Each row was made from one small tree. The marks that hang from a mark follow it in brackets, in alphabetical order. Every link used is in the known rows. Write each row's tree.
Known rows:
muso(kole): [ -3.3  -3.0   2.8  -3.7   1.1  22.7  12.4 -15.4   6.1  -3.2 -27.0   5.0
   0.8  -8.3  21.8]
kopi(budop kole(rebarin(zokipo))): [ 14.9 -10.5 -14.2 -15.6   1.8  35.2  14.2 -31.8  17.6 -43.1   6.7 -66.6
  20.3  -3.7  21.2]
muso(kole(kopi(budop) rebarin(zokipo))): [  6.5 -10.3  -3.3  -6.9  20.8  27.9  18.6 -30.9   4.7 -57.5 -29.9 -17.9
  -2.7 -10.0  -6.0]
nefude(fetatu(zokipo(rebarin(kole)))): [  6.8 -13.7  19.9  -9.0  21.7  -1.1  42.3 -15.7  11.9  -6.6 -14.1   1.4
 -17.5  22.9   3.8]
nefude(fetatu): [-11.5 -15.7   2.5  -6.3  26.8  -2.4  22.0   0.0   0.2  -5.1   0.7   5.7
 -17.8  21.0   1.0]
kopi(budop kole(rebarin(zokipo(fetatu(nefude))))): [ 14.0 -13.8  -6.1 -17.0   1.3  30.5  19.0 -31.4  23.1 -41.6   4.8 -63.6
  30.9   5.3  15.7]
kole(kopi): [ -7.2  -1.6  -0.4   5.8  29.8  -2.1   2.4  -5.0 -15.2 -22.2  -4.4  -5.4
 -13.4 -14.6 -28.9]
nefude(fetatu(zokipo(rebarin))): [  6.3  -7.7  20.2  -9.0  21.6  -8.3  39.8  -6.3  11.2  -6.8 -14.5   0.0
 -16.2  24.6   6.6]
muso(kole(kopi(budop) rebarin(zokipo(fetatu(nefude))))): [  6.2 -13.5   4.6  -7.8  19.7  23.7  23.3 -30.3  10.0 -56.1 -32.2 -14.8
   8.3  -1.2 -11.4]
nefude(fetatu(zokipo)): [  6.0 -11.5   5.0 -19.7  24.2  -5.1  42.4  -0.9   0.8   2.9 -10.0  -0.4
 -16.0  21.3   5.5]
muso(kole(kopi rebarin(zokipo(fetatu)))): [  7.1  -6.8  10.9  -5.8  21.9  16.6  10.1 -28.7  -1.0 -50.5 -36.4   2.6
  -7.2  -0.6 -14.7]
zokipo(rebarin(kole(kopi))): [ -1.2  -4.2  30.7  24.3   9.4   6.8   1.7 -33.0  15.5 -30.4 -10.4   1.1
  -8.2  -3.8 -18.0]
rebarin(kole(kopi(budop)) zokipo): [ 33.1 -41.6  -8.0  -8.4  18.0  25.0  20.3 -32.3  -4.5 -44.1  -4.2 -18.2
 -11.8  -7.2 -15.0]
fetatu(nefude zokipo(rebarin(kole(kopi)))): [ 21.2  -4.3  19.4   3.7   0.6  -1.7  56.6 -29.3  31.7 -12.9 -16.0  -9.4
  29.3   1.5 -24.1]
zokipo(rebarin): [  1.5   7.9  31.2  20.8  -5.6  -6.1  -4.7 -11.2  21.0 -19.3  -9.1   0.8
   1.4   6.4   2.3]
kole(kopi(budop) rebarin(zokipo(fetatu(nefude)))): [ 13.2 -14.2   3.1  -6.7  27.1   1.3  12.1 -21.0   3.2 -75.4  -8.0 -28.2
   5.9   9.1 -44.9]

Write each row's tree:
[ 13.9 -11.5   5.2  -8.7  28.3   2.3   3.1 -19.4  -4.1 -74.3 -10.6 -27.7
  -5.4   8.5 -38.4]
kole(kopi(budop) rebarin(zokipo(fetatu)))
[ -1.2  -7.0  27.7  21.7   8.8  11.7   4.8 -32.8  18.2 -33.4  -9.1 -11.0
  -4.8  -5.2 -11.6]
zokipo(rebarin(kole(kopi(budop))))
[  4.7 -13.7  19.8  -7.0  32.0  -1.9  43.4 -17.8   6.8 -13.9 -16.0  -0.2
 -22.2  18.0  -6.8]
nefude(fetatu(zokipo(rebarin(kole(kopi)))))
[ -2.3 -14.0  52.9  16.8   8.1   0.2  11.1 -30.0  27.6 -28.9 -16.9  -1.1
  16.9  20.5 -21.8]
zokipo(fetatu(nefude) rebarin(kole(kopi(budop))))
[  4.4 -16.6  16.7  -9.8  31.4   3.4  46.5 -17.8   9.6 -17.8 -14.5 -12.4
 -19.0  16.6   0.1]
nefude(fetatu(zokipo(rebarin(kole(kopi(budop))))))
[ 15.5  -2.5   4.5 -11.3   3.6  16.0   1.3 -30.0   8.2 -31.0  -1.8 -28.6
  10.9   8.0   3.5]
kopi(kole(rebarin(zokipo(fetatu))))
[ 37.9 -41.3  14.3 -11.8  -2.7  10.8  18.9 -26.2   8.9 -21.2  -8.4   9.2
   9.1  22.9 -10.7]
rebarin(kole zokipo(fetatu(nefude)))
[ 23.4  -4.2  19.7   1.3  -9.7  -1.1  56.0 -27.3  36.4  -5.4 -14.3  -7.4
  34.0   6.2 -14.0]
fetatu(nefude zokipo(rebarin(kole)))
[  0.1   0.8  56.5  15.8  -6.0 -18.1   1.9  -8.2  30.3 -15.4 -17.2  10.6
  22.9  31.9  -8.1]
zokipo(fetatu(nefude) rebarin)
[ -3.8  -0.5 -12.9 -11.3   2.9  35.3  10.8 -31.4  17.4 -30.8   8.9 -66.0
  21.2  -8.2  18.9]
kopi(budop kole(rebarin))
[ 14.8  -2.1  -5.3  -8.7   3.3  19.2   5.3 -32.0   9.6 -33.0   2.8 -32.2
  11.5   0.0   2.9]
kopi(kole(rebarin(zokipo)))
[ -8.5  -8.2  -1.6  -4.1  21.3  29.2  18.5 -18.8  -0.7 -23.2 -28.3 -16.1
  -4.4 -19.9  10.3]
muso(kole(kopi(budop)))
[ 20.7  -6.6   9.6  -6.7  -2.0  -7.3   3.6 -15.5  12.3 -46.0  -6.5   1.1
  12.6  26.4 -28.4]
kole(rebarin(zokipo(fetatu(nefude))))
